Known rows, with every way that one mark hangs from another:
j295[j815[j393[j249] j822[j523]]]: [ 0.02  0.01 -0.21 -0.09  0.09 -0.25  0.05 -0.21 -0.16 -0.11  0.08 -0.25
  0.24  0.45  0.02 -0.06  0.10 -0.19]
j393[j249 j815[j822[j523[j295]]]]: [ 0.15  0.06 -0.36  0.26  0.00 -0.22  0.18 -0.59  0.14 -0.15 -0.27 -0.01
  0.37 -0.01  0.14 -0.07 -0.39 -0.10]
j393[j249]: [ 0.06 -0.26  0.05 -0.13  0.04  0.13  0.21 -0.24 -0.08 -0.26 -0.01 -0.06
  0.10 -0.14 -0.11 -0.10 -0.31  0.05]
j295[j249]: [-0.02 -0.26  0.05 -0.22 -0.04  0.00  0.22  0.05 -0.14 -0.06  0.08 -0.05
 -0.05 -0.16 -0.02 -0.11 -0.02  0.18]
j393[j249[j295] j815]: [ 0.04  0.19 -0.09  0.01  0.18 -0.10  0.13 -0.48 -0.12 -0.26 -0.11 -0.01
  0.02  0.01  0.01 -0.14 -0.38 -0.06]
j249[j295]: [-0.07 -0.06 -0.29 -0.15  0.23 -0.32  0.25 -0.05 -0.15 -0.29  0.17 -0.01
 -0.01 -0.21 -0.01 -0.03 -0.17  0.17]
j295[j249 j815[j822[j523]]]: [-0.06 -0.09 -0.09 -0.16 -0.05 -0.28  0.13  0.02 -0.15  0.15 -0.04 -0.09
  0.15  0.19  0.13 -0.05  0.29  0.02]
j148[j523[j295[j249 j815] j822]]: [-0.10 -0.09  0.08  0.32  0.19  0.00  0.16  0.24  0.06  0.11 -0.12 -0.10
 -0.02 -0.32  0.08  0.12 -0.17  0.02]
j148[j523[j295[j249] j822]]: [ 0.04 -0.14 -0.13  0.26  0.18 -0.01  0.23  0.07  0.16  0.00  0.01 -0.07
  0.14 -0.44  0.14  0.06 -0.30  0.06]
j393[j249[j295] j815[j822]]: [ 0.16  0.24 -0.34  0.10  0.18 -0.42  0.13 -0.60 -0.05 -0.23 -0.09  0.01
  0.02  0.21  0.24 -0.09 -0.26  0.01]
j393[j815]: [-0.02 -0.06  0.17 -0.07 -0.12  0.01  0.38  0.00 -0.31 -0.24 -0.16 -0.04
  0.08 -0.32 -0.28 -0.01 -0.11  0.14]
j295[j249 j815[j393 j822]]: [-0.05 -0.05 -0.11 -0.09  0.01 -0.37  0.12  0.14 -0.22  0.01  0.17 -0.21
 -0.25  0.40  0.13  0.00  0.33  0.14]
j148[j523[j822[j815]]]: [-0.02  0.01  0.19 -0.08  0.20  0.18  0.33  0.38 -0.34 -0.11 -0.07 -0.12
  0.38 -0.61 -0.23  0.12 -0.05 -0.05]
j815[j393[j249] j822]: [ 0.17 -0.13 -0.33 -0.06  0.08 -0.28  0.17 -0.30 -0.06 -0.28  0.22 -0.18
  0.05  0.30  0.10 -0.07 -0.11  0.04]
j249[j295[j815[j822]]]: [-0.09  0.06 -0.33  0.00  0.23 -0.61  0.19  0.02 -0.16 -0.15  0.06 -0.01
 -0.16  0.11  0.15  0.07  0.06  0.20]
j815[j822]: [ 0.09 -0.23 -0.24 -0.07 -0.02 -0.36  0.36 -0.01 -0.13 -0.23  0.08 -0.03
  0.09 -0.13  0.03  0.04  0.00  0.28]
j148[j523]: [ 0.04 -0.16  0.17 -0.17 -0.09  0.20  0.46  0.09 -0.24 -0.21  0.09 -0.05
  0.16 -0.54 -0.34  0.11 -0.06  0.09]
j815[j393 j822[j523]]: [ 0.10 -0.08 -0.46 -0.21  0.03 -0.40  0.27 -0.03 -0.19 -0.22  0.27 -0.21
  0.37  0.16 -0.01 -0.03  0.15  0.02]
j295[j249 j815[j822]]: [-0.06 -0.14  0.01 -0.06 -0.04 -0.30  0.17  0.10 -0.15  0.08 -0.03 -0.06
 -0.20  0.14  0.13  0.00  0.21  0.21]
j295[j815]: [-0.18 -0.21  0.22 -0.11 -0.02 -0.05  0.29  0.27 -0.28 -0.16 -0.07 -0.08
 -0.07 -0.23 -0.27  0.06  0.03  0.16]
j249[j295[j815[j393 j822[j523]]]]: [-0.09  0.21 -0.55 -0.12  0.28 -0.67  0.10 -0.02 -0.22 -0.14  0.25 -0.21
  0.12  0.41  0.13  0.01  0.23 -0.06]

Rows:
[-0.16 -0.20 -0.08  0.33  0.26 -0.25  0.05  0.26  0.11  0.06 -0.16 -0.10
 -0.09 -0.13  0.20  0.01 -0.23  0.14] => j523[j295[j249 j815] j822]
[-0.03 -0.03 -0.09  0.25 -0.01 -0.19  0.40  0.09  0.00 -0.10 -0.06 -0.01
 -0.08 -0.32 -0.06  0.28 -0.07  0.16] => j148[j523[j295[j815[j822]]]]
[ 0.04 -0.16 -0.56  0.09  0.04 -0.42  0.31 -0.15  0.12 -0.19  0.02 -0.02
  0.36 -0.21  0.11  0.03 -0.20  0.13] => j815[j822[j523[j295]]]
[-0.07 -0.02 -0.10 -0.10  0.33 -0.15  0.17  0.44 -0.38 -0.22  0.09 -0.28
  0.26 -0.16 -0.12  0.00 -0.02 -0.01] => j523[j822[j815[j393]]]
[ 0.03 -0.01 -0.06 -0.05  0.39  0.01  0.02  0.11 -0.25 -0.22  0.04 -0.28
  0.28  0.03 -0.02 -0.10 -0.20 -0.17] => j523[j822[j815[j393[j249]]]]
[-0.05  0.24 -0.23 -0.25  0.42 -0.09  0.02 -0.16 -0.28 -0.30  0.20 -0.19
  0.00  0.15  0.00 -0.12 -0.18 -0.17] => j822[j815[j393[j249[j295]]]]
[-0.20 -0.14 -0.06  0.03  0.03 -0.07  0.13  0.07  0.02  0.07 -0.12 -0.08
  0.07 -0.12  0.01 -0.05 -0.07 -0.01] => j822[j523[j295[j249 j815]]]
[-0.15 -0.02 -0.14 -0.15  0.12  0.08  0.16  0.08 -0.07  0.02 -0.10 -0.08
  0.25 -0.33  0.03 -0.11 -0.10 -0.07] => j822[j523[j295[j249]] j815]
[ 0.04  0.05 -0.37 -0.13  0.35 -0.23  0.05 -0.34 -0.08 -0.35  0.30 -0.18
 -0.04  0.24  0.07 -0.13 -0.27 -0.07] => j815[j393[j249[j295]]]
[ 0.00 -0.01 -0.27  0.22  0.46 -0.08  0.01  0.04  0.00 -0.24 -0.02 -0.25
  0.20 -0.08  0.08 -0.04 -0.46 -0.13] => j523[j295 j822[j815[j393[j249]]]]
[-0.08 -0.10  0.15 -0.10  0.09  0.04  0.08 -0.03 -0.23 -0.22  0.07 -0.23
 -0.10  0.21 -0.20 -0.04 -0.07 -0.06] => j295[j815[j393[j249]]]
[-0.02  0.10 -0.15  0.17  0.34  0.01  0.27  0.36 -0.16 -0.20  0.08 -0.24
  0.25 -0.47 -0.13  0.18 -0.21 -0.09] => j148[j523[j295 j822[j815[j393]]]]
[-0.19  0.11 -0.19 -0.12  0.29 -0.38  0.14  0.17 -0.30 -0.25  0.25 -0.19
 -0.23  0.15 -0.09  0.03  0.05  0.06] => j249[j295[j815[j393]]]
[ 0.19  0.01 -0.05  0.08 -0.08 -0.14  0.22 -0.44 -0.11 -0.19 -0.19 -0.02
  0.11  0.07  0.04 -0.06 -0.20  0.04] => j393[j249 j815[j822]]
[-0.15 -0.04 -0.17 -0.10  0.14  0.02  0.29  0.14 -0.14 -0.17 -0.13 -0.06
  0.39 -0.50 -0.18  0.00 -0.23 -0.04] => j822[j523[j295] j815]
[-0.02  0.00  0.07 -0.26  0.17  0.18  0.11 -0.02 -0.32 -0.27  0.10 -0.23
  0.09  0.00 -0.19 -0.10 -0.12 -0.13] => j822[j815[j393[j249]]]
[-0.21 -0.19  0.05  0.12  0.04 -0.09  0.18  0.16  0.03  0.01 -0.11 -0.04
 -0.28 -0.15  0.02  0.02 -0.15  0.17] => j523[j295[j249 j815]]
[ 0.08  0.07 -0.36  0.16 -0.08 -0.34  0.21 -0.32  0.07  0.03 -0.19 -0.02
  0.22 -0.02  0.24 -0.06 -0.10  0.03] => j393[j815[j822[j523[j295[j249]]]]]
[-0.09 -0.14 -0.20  0.21  0.04 -0.38  0.16  0.04  0.11  0.04 -0.08 -0.02
 -0.28  0.04  0.25  0.05 -0.03  0.25] => j523[j295[j249 j815[j822]]]
[ 0.07 -0.08 -0.69  0.07  0.10 -0.51  0.26 -0.11  0.05 -0.25  0.22 -0.17
  0.30  0.05  0.11  0.04 -0.10  0.06] => j815[j393 j822[j523[j295]]]
